Known rows, with every step that occurs
T/C/J/R: [ 32.6 -47.6 -11.5  37.7 -27.2   2.1 -12.1  17.9 -12.9  20.0 -13.3  12.1
   2.5  23.0   5.5  -7.8 -38.1  11.7  21.6   1.6 -13.7  58.7  16.2 -22.7
  18.8  29.8]
C/J/R/D: [ 10.8 -10.8 -16.7  38.1 -24.8   0.3  -6.5  -0.2   9.3 -18.6 -28.3  -4.1
  15.8  -9.6  22.0 -12.8 -17.0  14.9  32.2  20.5 -41.3  34.9   7.4 -15.2
  38.1  16.9]
G/T/J/R/D: [-10.7 -41.1 -10.2  40.6 -44.8   1.5 -15.9  -6.7  -1.7  -5.6 -16.3   7.6
  -7.2 -48.2  39.8  34.0 -18.6  28.8  -0.1  24.1 -39.4  32.5  -0.4 -22.8
  38.6 -30.7]
U/T/G: [-21.1 -38.9 -16.3  20.7   4.8  -9.8   0.6  18.7  10.9 -11.0   3.0  14.4
 -19.9 -12.1  13.6  53.3 -24.4  29.0   4.5 -14.1  12.6   4.4 -20.8  11.0
  -5.5 -41.1]
C/J/R: [ 11.0 -22.0  -6.5  26.2 -26.1   4.4 -19.3  -0.1  -6.1   0.8 -21.0  16.0
  10.5  -2.3   6.2 -14.0 -21.4  19.2  38.7   4.8  -6.6  26.9   4.3 -22.7
  41.5   7.7]
R/D: [ -2.0   3.6  -5.2  10.7   0.7  -4.3  17.0  -2.3  10.1 -19.3  -8.1 -23.5
   2.9  -7.8  20.2  -1.3   2.9  -2.0  -1.2  18.7 -32.8   9.1   4.8   5.7
 -10.4   9.9]
G/T: [-15.5 -56.9 -11.5 -16.5   1.9   4.4  -0.6   0.9  -4.7   1.9  10.2  15.7
  -6.5 -21.5  -5.9  17.2  -9.8  17.3 -20.7 -15.9 -15.6 -15.1  -1.4  -8.7
   6.9 -33.2]
T/D: [ -3.0  49.5 -13.3  12.4 -10.5  30.8   3.4  -6.7   5.5   6.6 -20.2   1.3
   7.7  -5.8  20.5  -1.6   8.7   3.7  15.4  11.0   7.4  23.5   5.7  -8.3
 -15.4  12.3]
F/C/J: [ -4.3   4.6 -34.7  21.6 -16.5  -6.8   2.0  20.6 -26.0  -3.0  12.8 -12.6
   6.8  18.4 -14.7 -18.4  -4.6  -4.2  -4.7 -13.1  -5.6  46.5  21.1  31.0
 -39.8  28.7]
U/T/G/J: [ -6.5 -50.1  -8.3  26.4 -11.6 -14.8  -5.7  59.7  -3.8  -5.3 -11.3  21.2
 -26.2 -13.1  13.0  63.8 -36.7  23.3  -5.1 -11.8   1.3   8.5 -51.5 -25.6
 -10.0 -51.4]
F/C/J/T: [ 14.1 -47.1 -39.2  44.3 -39.7  -2.0  -0.6  15.5 -20.8  18.1  13.1 -23.5
   8.8   9.1 -27.1  -9.6   5.4  10.0  11.7  -0.5 -17.7  50.6  34.2  29.7
 -24.8   4.0]
G/J/T: [ 30.8 -56.4   0.2  28.6 -36.8   4.4  -6.3  31.1 -13.7  25.9 -12.5  -9.5
  -7.3  -9.6 -13.5  26.1 -13.7  10.9   6.6   9.4 -20.4  14.1 -18.8 -33.8
   3.9 -37.6]
F/T: [-14.2   3.3   1.2   6.9 -18.6   9.2  11.9   7.4  -4.5 -14.2   3.8  -9.8
   1.6   2.0   4.9  -4.7  -5.4   6.8 -10.8  -3.6  15.1  -6.3  14.0  -7.3
 -18.5 -12.1]
T/G: [ -3.4 -15.7  -0.1  24.7   2.1 -23.3   0.9  10.0   5.0   8.6  -5.0  18.7
  -2.3   0.3  11.8  26.8  -0.8  22.8   2.1   3.0   1.6   9.4 -10.9  -3.8
   5.6 -14.6]
F/T/R: [-26.8  16.9  -0.8  35.3 -33.4  23.5   5.7  -5.6 -13.0 -12.3 -17.0   8.5
   3.0   1.4  22.1 -15.8 -13.3   6.4  -8.1  -0.1  43.9  23.1  12.4 -23.1
 -19.3  11.0]
D/T: [ -4.0 -19.2 -15.3  -4.7   8.6   1.5  17.9   5.7  14.3  20.1  -1.5 -18.9
  -1.8  -1.6  18.5   0.1   0.5  15.8 -20.3  24.1  -0.1  -5.1   7.5   2.0
  26.4  -1.1]
U/T/D: [-22.3  22.8 -29.5   2.9  -9.5  37.5  -2.1   5.0   1.1 -13.0 -12.4  -6.8
  -7.0 -14.4  26.0  25.4 -14.2   8.7   8.4  -8.9   7.6  10.3  -7.5   2.6
 -15.8 -11.8]
J/R/T: [ -8.6 -43.3  -1.1  -7.5   8.5   3.9 -15.1  -9.4  13.1   5.8 -17.4 -31.7
   8.8 -21.2   9.7   3.0 -27.1  33.1  -0.9  17.0  12.7  10.8  17.3 -26.7
  53.3  -1.6]
T/C/J: [ 31.5 -31.9 -16.0  28.4 -17.1  -8.6   8.9  31.0 -17.4  28.2  -5.4   3.5
   1.7  38.5  -0.6  -2.6 -19.5   6.5  11.9  -8.0 -22.2  35.8  20.8   1.1
 -21.8  29.7]
R/J: [ 17.3   6.7  -4.6  26.8   8.2 -15.5 -17.0   5.1   9.8   9.3 -17.7 -36.8
  -4.3 -20.6  19.0   7.2  10.8   1.6 -11.8   7.5 -24.0  -5.1  16.0   1.8
 -14.4  -1.4]
U/T/R/D: [-30.8 -17.2 -23.8  30.6 -16.2  18.2  12.1  -5.4   3.8 -30.6 -24.0 -12.5
 -10.7 -19.4  40.7  20.1 -22.9   3.4 -10.0   3.5   1.0  25.9 -11.0  -0.3
  -7.5  -0.8]

Rows
[ 13.7 -46.7 -18.6  32.4  -9.2   8.3  22.8   1.1  19.9  20.7 -21.0 -31.2
  -1.5   7.2  45.9   2.9 -22.9  20.1 -25.7  40.4 -38.1  57.8  21.7  -6.9
  35.4  20.5] => J/R/D/T/C
[ 18.5 -80.4   5.5  13.8  -9.0   0.6 -14.0  43.5 -15.5  35.4 -30.4 -27.6
  -5.0   5.9   5.7  23.3 -60.8  21.0 -23.9  14.9  -3.5  45.3   2.5 -59.6
  23.2   0.2] => G/J/R/T/C
[ 27.6 -75.1 -16.1  61.3 -35.8 -21.3  -1.5  18.1   0.5  31.6  -9.1  12.4
   8.0  -3.8  -4.9  26.7  -2.5  42.6  44.2  13.2 -18.1  25.4   5.0  -4.3
   8.7 -25.6] => C/J/T/G
[ 15.7   1.7 -23.6  33.4 -32.8  36.0  -3.4 -15.2   5.7  20.4 -17.8  -9.1
  13.2 -14.8  10.4  13.8  12.6  17.4  26.5  19.7  -5.7  32.7  10.0  -2.3
  -1.5 -16.9] => J/T/D
[  5.9 -57.9   4.0  13.3  11.9 -29.2  -2.1  56.1  -7.3  23.4 -25.8 -11.4
  -5.9 -13.0   8.2  43.2 -35.1  31.3 -13.0  20.2  -3.4   3.4 -19.2 -39.9
   2.0 -31.6] => R/T/G/J
[-14.5   8.8  -9.6  35.5 -15.8  11.5  17.4 -11.3   1.8 -16.1 -31.4  -9.0
   7.7  -6.2  34.2  -8.9  -5.1  -6.9  -5.4  24.7  -5.5  39.1   0.3 -13.1
  -5.1  25.0] => T/R/D
[ -6.3 -11.1 -24.4   5.0   8.0   0.7  32.8   5.2  26.9   3.0 -11.8 -44.3
   3.9  -7.9  38.1  -1.3   6.3   9.7 -26.6  42.5 -32.3   3.1   8.2   6.5
  13.8   3.0] => R/D/T
[  6.3 -25.9  10.9  27.5 -10.9 -26.9  -1.7  47.2  -9.7  12.2 -16.4  27.5
 -10.5   3.3   5.7  37.9 -20.6  15.2   4.3   5.6  -3.3  18.2 -39.0 -35.8
  -8.0 -22.9] => T/G/J
[-17.3  -5.5 -29.9  -1.8 -10.4  32.6  -2.1  -9.5   0.1   9.3 -11.1  20.1
   5.1 -27.6  13.0  14.4  -1.3  24.2  -8.2  -1.0 -10.8   8.6   4.4 -19.4
  -8.9 -19.1] => G/T/D
[-15.8 -16.3 -14.7  38.4 -41.1   5.0 -17.0   4.0   7.7 -25.7 -15.7 -10.9
 -21.9 -34.6  51.4  46.3 -30.4  13.0  21.8  15.8 -12.3  34.9 -10.9  -1.5
  34.4 -30.1] => U/T/J/R/D
[ 32.9 -56.3 -16.8  36.5 -36.2   0.9  -4.7  11.2  -6.1  23.5  -0.4 -11.1
  10.6  -2.7 -15.4  -2.9  -3.4  19.9  38.9   7.4 -23.5  16.3  16.4   1.1
  12.5 -14.5] => C/J/T
[ -1.3 -41.1 -38.6  73.9 -57.3   9.9   0.1   1.3 -25.3  21.2  -8.5  -8.5
  10.5  11.3 -10.8 -20.0  -9.5   4.0  11.9   3.0  11.8  79.4  25.8  13.8
 -21.8  25.2] => F/C/J/T/R
[ 26.3 -66.5 -22.4  33.0 -23.7   3.3   4.4  21.2  -0.1  41.2 -20.0  -3.8
   2.9  25.9  23.1  -4.6 -35.1  30.1   3.5  23.5 -20.3  53.2  24.1 -17.3
  41.7  24.4] => D/T/C/J/R
[  6.3 -57.5  -5.3  31.0 -17.2  -9.9  -2.3  36.4  10.3  22.0 -32.9  25.3
  -8.1  -8.7  29.2  36.3 -35.6  37.4 -11.9  34.4  -1.5  33.7 -37.3 -59.2
  63.5 -32.4] => D/T/G/J/R
[ 11.1 -72.8 -24.9  29.8 -27.0  10.9 -15.8  20.4  -8.1   8.5  -8.6   5.2
 -10.3  15.3  12.2  21.6 -53.3  18.8  16.8 -15.4  -9.4  45.4   1.2 -11.7
  18.3   0.8] => U/T/C/J/R
[ -9.0  15.5   5.8  43.0 -64.1  10.3 -18.6   4.4 -12.0  -5.5 -11.7   5.9
  -6.1 -18.1  34.1  14.9 -20.1  15.0   9.3  11.4  30.3  28.7  10.9 -21.2
  23.6 -21.4] => F/T/J/R
[ -6.1 -22.3 -22.7  12.0  -2.0  10.4  13.8 -11.6  30.7  -7.1 -21.1 -26.0
   6.1 -17.6  43.2  -6.1  -7.0  20.4 -17.5  42.2 -26.9  21.6   9.2 -15.8
  62.2   3.5] => J/R/D/T
[ 29.8 -12.5 -13.4  43.7 -48.9  29.6  -2.8  23.9  -9.7  27.1 -28.5  -4.3
   4.9 -16.7   8.4  27.6  -4.1  13.2  24.9  20.1  -8.2  36.9 -16.4 -37.9
 -11.6 -29.1] => G/J/T/D
[-16.5 -17.4 -16.5  18.4 -13.1  13.7  18.9  -9.5   3.1  21.0 -25.5  -3.7
   2.4  -0.1  32.0  -4.7  -8.0  14.6 -22.7  26.5  26.4  28.4  -2.2 -14.9
  30.0  16.9] => D/T/R
[ -6.4  18.7 -16.2 -11.8  15.2  22.7   1.7   3.4   2.0  10.9 -25.5 -37.0
  16.0 -18.6  25.0   4.5  -6.5  22.6  -7.2  22.8  15.9   7.2  24.4  -6.2
 -10.2   9.2] => R/T/D
[-12.4 -11.8 -22.4  43.2  -8.9   8.9 -23.8   5.1   7.9  -3.6 -32.8 -30.5
 -20.3 -31.8  33.9  27.7 -17.2   8.4 -16.4  -4.2  15.9  20.3  -6.2  -6.6
 -10.9 -10.2] => U/T/R/J
[ 15.4 -57.4  -7.8  44.7 -18.9 -16.3  -2.2  -1.9   8.9  24.5  -1.9   6.9
   1.9 -11.1  -3.1  39.0   9.2  33.3  18.5  16.8   0.1  22.5  -0.1   1.9
  10.7 -38.9] => J/T/G
[  5.2 -60.4 -12.1   4.2  -2.9  -2.3 -20.1   8.3  -1.6   8.7 -22.7 -18.8
  20.7 -14.2   4.7 -11.0 -39.1  40.0  19.5  20.7   1.3  14.4  24.1 -21.0
  53.1  11.2] => C/J/R/T
[-11.3 -37.6 -20.8  39.6  -3.3 -12.4  17.2  -2.0  37.9   0.7 -26.5  -1.8
   4.5 -19.0  57.4  20.7  -8.9  46.4 -12.5  52.1 -24.0  34.1   0.5 -14.6
  59.6 -10.1] => J/R/D/T/G
[  2.0  -7.0 -26.3  17.4 -13.7  31.3 -21.5   2.5  -2.6  13.5 -44.3 -20.6
  26.0 -19.1  28.2 -10.8 -27.2  39.6  32.9  28.8  -0.1  35.1  26.5 -33.1
  32.4  17.0] => C/J/R/T/D
[ -1.9  -9.9  -7.8  10.0  -9.9  32.6 -22.4  19.3  -9.4  15.4 -52.3 -14.5
  11.4 -27.2  27.0  13.2 -42.1  27.6   6.6  28.4  10.7  39.0 -10.2 -69.2
  29.9  -8.1] => G/J/R/T/D
[  4.2 -44.6 -33.3  56.1 -13.1 -18.1  10.6  16.5  26.0   4.8 -36.2  -0.6
  12.1  -9.4  52.1  11.8 -18.4  47.6  12.1  47.3 -39.4  40.4   4.0 -16.6
  55.8  -1.0] => C/J/R/D/T/G
[-15.3 -29.0 -54.3  60.4 -16.0 -13.8  14.1  19.6  10.9  -1.9 -18.4 -23.1
   7.1   0.4  37.9  -3.1 -13.8  35.6 -10.0  41.4 -29.7  74.5  22.6  11.3
  22.1  14.1] => F/C/J/R/D/T/G
